Every row comes from one small tree of marks. Brackets hold a mark, then the marks that hang from it, in alphabetical order. Every link used is in the known rows. Which tree was each row made from?
In the rows, 128 means zero.
Known rows
(limud vurik): [ 99  97 127 124 172 131 133 139 129  77 113 119 130 147 127 150 124 134
 122 132  96 127 167 161 114 161 159 121 151 120 161  83 160]
(sodut (gadi tusip) kozus vurik): [105 114 143 186 167 117 135 138 130 110 122  76 117 135 155 130 131 124
 102 138 132 155 143 144 116 221 167 111 135 113 134  50 188]
(gadi tusip): [107  98 141 167 171 124 137 118 119 100 109 106 129 134 133 139 123 136
 101 133 109 129 148 161 110 171 161 107 118 120 148  81 155]
(sodut (kozus tusip) (sivak limud) vurik): [122 113 151 161 173 102 164 172 107  66 126  61 184 135 248 138 119 121
 108 124  97 126 135 151 132 179 177 110  94 128 107  41 191]
(fedisuk (kozus (tusip (vurik (limud sivak))))): [131  88 145 107 199 123 171 140 113  90 108 116 130 167 119  83  97 110
 133 138  97 127 146 169 112 168 154 115 113 127 155 111 179]
(vurik (limud gadi (sivak faras)) (sodut kozus)): [114  84 142 138 212 111 115 121 106 116 125  53 198 152 105 104 123 104
 118 148 101 115 166 177 122 172 157 153 136 108 205  53 190]
(kozus (tusip vurik)): [132 103 148 133 184 119 198 133 111  76 105 126 136 152 163 107 115 129
 113 131  96 121 131 174 108 135 157 109 122 132 129  94 151]
(sivak faras): [113  94 121 116 173 126 145 124 108 109 114  75 140 146 154 114 124 118
 112 130  83 115 147 168 118 132 152 126 129 121 149  81 135]
(vurik limud sodut tusip): [127  78 156 129 204 117 124 158 135  97 115  65 139 149 129  82 126 133
  92 124 107 122 180 163 131 195 169 137 100 122 203  57 142]
(faras (kozus tusip)): [130 110 135 114 192 127 165 152 102  75 112 113 140 145 138 112 119 126
 115 128  89 127 141 163 113 134 165 119  75 136 145  69 147]
(fedisuk kozus): [125 103 136 103 181 142 164 126 112 100 116 103  96 157 144 115 117 114
 103 132 103 121 160 159 120 156 160 115 131 128 142 108 137]
(vurik limud): [104  89 139 130 186 124 132 144 133  96 117  88 140 153 102 103 117 129
 107 123  97 121 161 157 113 156 162 124 104 121 168  71 151]
(vurik (limud gadi sivak) (sodut (kozus tusip))): [131  94 168 163 235  97 140 134  99  83 116  96 206 147 108 109 115 119
 120 148 102 125 164 182 117 175 174 146 110 115 200  57 204]
(tusip (gadi limud sodut) vurik): [132  91 137 142 130 138 182 154 159  97 117 121  96 144 159  78 124 139
 101 135 153 107 133 166 108 153 141 117  91 111  98  72 152]
(faras (sivak (limud gadi) (sodut kozus vurik))): [115 109 150 155 177 138 181 135 115  96 114  92 214 146 184 141 135  98
  90 144 123 116 145 144 115 199 172 132 152 118 179  63 188]
(faras kozus (sivak limud)): [103 101 132  91 169 157 161 169  99  79 121 107 160 149 165 123 122  98
 113 131  83 126 148 155 111 161 170 119 114 124 187  69 139]
(tusip vurik): [118  98 146 120 163 136 179 127 131  89 111 114 122 158 145 114 123 123
 108 130 112 117 140 163 110 146 151 109 149 128 124  99 143]
(gadi (limud vurik) (tusip kozus (sivak sodut))): [127 102 134 183 161 115 159 145 134 126 106 122 104 122 145 113 132 148
  98 136 150 137 140 146 115 208 162 100 129 117 156  90 209]
(sodut gadi (kozus tusip)): [127 117 142 152 199 109 182 147 104  77 120 103 149 149 164  93 122 118
 125 135 105 152 141 167 108 160 174 125 132 119 139  71 173]
(rakef limud): [102  89 140 130 168 116 175 153 117  71 109 101 134 138 132 116 126 123
 115 123  94 118 146 162 119 131 158 111 123 125 138  74 143]
(fedisuk (kozus (tusip (sivak (limud gadi) sodut)))): [177 114 150 125 202 110 227 128  96  99 103 106 156 152 147 105 115 111
  92 139 112 126 127 160 115 134 160 121  99 141 197 121 183]
(kozus (tusip (gadi sodut) sivak vurik)): [168 102 151 142 166 106 204 150 128  71 101 138  77 150 134  87 105 146
 107 127 121 116 126 158 106 113 145 113  91 124 153  94 163]
(sivak (limud gadi) (sodut kozus)): [124 111 143 149 170 130 194 122 121  98 119  85 233 150 155 125 133 107
  98 144 135 118 145 156 108 155 166 133 142 126 163  79 189]
(gadi sodut (tusip kozus sivak)): [135 107 165 166 151 121 138 127 109 107 109 111  73 125 168 136 123 157
  95 126 134 130 150 148 111 171 159 105 114 110 153  87 173]
(rakef (limud (gadi (tusip kozus sivak vurik)))): [129 106 172 147 169 108 236 127  98  81  93 113  91 125 110 125 122 136
  95 129 134 120 123 172  93 146 146  87 162 122 165 104 199]
(vurik (limud gadi (sivak (sodut kozus))) tusip): [127  88 153 151 199 122 147 129 144  91  94  72 228 155  68 102 130 118
 121 150 143 119 170 150 107 202 162 158 159 110 198  71 207]
(fedisuk (kozus tusip)): [139 108 139 116 200 123 183 131  93  87 110 114 110 152 162 110 111 122
 110 132  89 124 149 171 117 145 167 113 102 132 141 105 141]
(tusip gadi kozus): [123 110 148 114 182 135 200 154 110  75 114 114  96 136 125 104 107 135
 101 129 124 129 163 161 114 126 166 109 114 128 139 109 170]
(sodut gadi (sivak (limud vurik))): [100  99 144 114 168 122 143 177 129  54 127  83 134 144 183 144 129 114
 123 122  97 171 150 149 122 185 161 114 143 119 145  80 195]
(kozus tusip): [130 104 147 140 197 112 168 137 102  76 106 116 145 142 155 124 117 134
 113 131  85 124 143 172 115 132 167 120  99 129 145  83 147]
(sodut gadi kozus (vurik tusip)): [128 111 149 142 176 125 155 159 138  92 114  57 131 145 162 112 134 122
 110 136 133 143 156 144 122 219 168 135 156 114 149  48 166]
(sivak limud): [116 101 139 123 165 133 161 147 113  90 123  90 171 143 173 126 119 118
 108 131  96 124 146 163 118 143 165 118 115 129 155  83 147]
(tusip (gadi sodut)): [126  95 143 136 153 132 151 146 139  77 114 115 101 144 131 114 117 140
 103 129 126 120 159 154 115 132 152 126  88 115 137  76 147]
(gadi (sodut kozus)): [114 103 143 153 148 133 127 128 129  93 123  96 145 150 185 127 132 132
 112 133 125 111 163 152 113 162 162 132 134 106 123  54 149]
(limud sivak): [119  91 149 128 187 131 127 133 118  88 105 115 147 148 115 138 119 119
 133 143  98 128 155 159 124 154 157 127 142 121 151  98 161]
(gadi (tusip kozus vurik)): [109 108 154 146 157 136 186 120 110  98 110 116 104 136 167 124 118 136
  99 130 132 130 140 165 103 176 158  88 146 124 118 108 176]
(limud (vurik sodut)): [111  90 141 133 190 123 121 141 124  87 123 116 121 146 152 134 129 128
 107 132  99 132 175 164 133 176 165 124 135 124 178  77 158]

Write each row's tree
[149  95 125 127 183 108 168 137 129 129 108  77 105 156 119  76 134 106
 105 129 109 152 126 141 128 147 146 129 135 128 176 103 167]
(tusip (sivak faras (sodut gadi)))
[151  99 130 130 197 120 191 162 110  89 108 128 109 140 128  80  99 118
 129 153 116 126 139 175 119 149 159 121  79 123 134 105 174]
(fedisuk (kozus (tusip (gadi (limud sivak)))))
[139 101 151 111 152 127 188 172 135  41 113 117  86 151 165  92 116 133
 106 117 125 127 134 151 113 137 146 107  56 127  88  69 175]
(faras (kozus (tusip (gadi (sodut sivak)) vurik)))
[110  94 164 131 160 129 116 129 135  48 107 104 119 141 156 181 140 143
 109 125 116 123 168 159 111 176 149 130 143 103 133  70 183]
(limud (gadi (sodut sivak)) vurik)
[101  83 113 111 177 126 106 132 111  93 110  95 155 144 121 149 119 116
 150 144  78 130 160 167 121 155 147 135 165 113 172  85 173]
(limud (sivak faras) vurik)
[128  93 122 152 192 109 160 176 125  68 105 144 145 128 112 110 107 137
 146 152 110 133 146 177 114 156 159 127  98 114 153  80 196]
(kozus (tusip (gadi (limud sivak vurik))))
[133 105 111 129 187 120 196 167 119  80 117 132  96 139 141  93 104 133
 117 140 114 123 150 177 109 158 159 114  86 123 143  88 171]
(fedisuk (kozus (tusip (gadi (limud vurik)))))
[120 100 109 105 146 139 148 157 128 130 127  47 179 144 180 105 132  98
  97 127 107 127 130 134 140 167 151 125  65 145 147  55 164]
(sivak (faras kozus) limud (sodut vurik))
[106  98 156 109 174 137 182 147 125  94 118  99 116 153 138  85 113 130
 104 121 121 121 156 160 105 163 159 105 128 126 137  95 175]
(tusip kozus (vurik limud))
[133  98 138 190 167 107 144 137 131 126 108 104  99 128 130 111 127 144
  98 138 121 119 126 162 111 178 157 106 111 114 157  74 159]
(gadi limud (tusip sivak))
[137  97 128 106 195 120 222 158 122  79 114 116  97 165  98  52  89 121
 104 125 111 120 148 169 101 140 154 106  78 132 154 104 170]
(fedisuk (kozus (tusip gadi (vurik limud))))
[129  82 176 115 213 123 124 166 113  91 110  74 141 138 138  89 118 129
 114 134 119 136 186 162 135 208 173 137 118 118 200  82 182]
(vurik (limud sivak) sodut (tusip kozus))
[142 109 135 165 157 114 170 154 140 123 123  74 175 149 175 113 127 114
  93 133 131 121 133 123 135 177 168 119 123 135 163  68 189]
(tusip (sivak limud (sodut kozus vurik)))
[143 110 160 109 172 130 208 138 113  95 108 118  73 151 146 104 115 132
 103 127 122 119 138 155 112 137 155  99 163 131 146 119 169]
(tusip kozus sivak vurik)
[153 101 151 140 187 112 174 143 142 110 104 110  98 159 107  87 133 116
 100 130 127 159 135 132 126 157 156 122 135 131 171 110 174]
(tusip (sivak (sodut gadi)))
[147 111 125 109 189 112 183 159  93  80 118 115 120 147 170 128 101 124
 122 133  80 131 143 164 114 148 163 112 121 133 202 103 173]
(fedisuk (kozus (tusip (sivak (limud vurik)))))
[147 113 145 132 197 101 189 143  94  63 106 115 171 134 131 155 112 136
 117 138  84 126 137 177  99 128 160 127 131 127 221  86 190]
(kozus (tusip (sivak (limud gadi vurik))))
[126 103 154 140 183 125 178 140 129 100 132  97 117 166 177  76 132 103
 102 136 133 148 148 161 123 188 163 119 165 122 138  78 172]
(tusip (vurik (sodut gadi kozus)))
[131  85 155 119 206 121 109 163 131  72 109  97 124 145 128 121 133 118
 137 146 114 170 179 161 136 223 163 146 166 112 208  85 184]
(limud sivak (vurik (sodut gadi) tusip))
[136 107 150 105 183 136 207 161 114  67 102  96 104 133 131  97 111 143
 100 129 135 124 171 162 112 150 167 121 125 124 161  99 163]
(vurik (tusip gadi kozus))
[136  91 121 126 158 128 113 157 107 111 117  88 156 131 181  94 129 122
 144 144  98 119 126 174 121 159 146 143  53 110 119  41 155]
(gadi (limud (sivak (faras (kozus tusip)))) sodut)
[127 108 150 104 169 140 230 149 121  74 112 125  87 147 133  91 106 129
 100 128 138 123 149 163 109 127 155  98 133 131 123 117 177]
(tusip gadi kozus vurik)
[147 109 130 114 205 121 210 147 101  72 110 124  92 149 126  91  98 125
 106 134 103 125 151 169 114 124 163 111  82 133 151 110 155]
(fedisuk (kozus (tusip gadi)))
[122 110 179 150 146 143 178  97 113  90 104 114 109 129 171 147 130 146
  90 135 153 122 142 175  91 177 148 107 139 109 125  95 187]
(limud (gadi sodut (tusip kozus vurik)))
[121 107 157 151 162 133 200 126 132 111 107 115 101 143 159  87 133 118
  94 131 161 171 131 144 109 200 157  94 143 127 119 121 209]
(sivak (sodut (gadi (tusip kozus vurik))))
[130 101 138 116 177 140 169 171 102  51 108 145 104 144 145 102 114 126
 112 129  97 125 152 157 104 139 164 126  60 114 167  61 146]
(faras (kozus (tusip (gadi sodut))) sivak)
[172  93 163 145 199 106 156 174 139 118 113  74  77 141 152  62 140 128
  95 136 132 145 142 162 137 208 162 135 122 116 189  68 147]
(vurik (sodut (gadi limud)) (tusip sivak))
[150 104 138 120 175 126 180 145 110  73 113 124  84 147 160  95 104 134
 105 130 115 123 155 164 113 133 156 121  63 121 134  93 149]
(fedisuk (kozus (tusip (gadi sodut))))
[ 95  83 140 184 140 125 100 126 145 104 118  98 165 151 134 109 118 130
 130 141 140 123 152 152  97 212 151 120 133  95 138  54 201]
(gadi (sodut kozus) (tusip (vurik (limud sivak))))
[105  84 141 136 201  99 119 162 124 106 142  24 128 158 177  64 133 101
 102 116 101 150 161 154 136 198 165 130 116 109 148  38 186]
(vurik limud (sodut gadi kozus (sivak faras)))
[147 102 153 147 182 113 180 134 124 109 123 106 107 163 158  89 124 118
  94 133 124 111 144 155 123 161 161 113 168 126 165  82 162]
(tusip sivak (vurik (sodut kozus)))
[113 106 140 154 169 134 171 165 127 104 125  87 174 152 206 105 135  86
 101 135 123 157 140 129 127 222 177 125 145 117 165  62 189]
(faras (sivak limud (sodut gadi kozus vurik)))
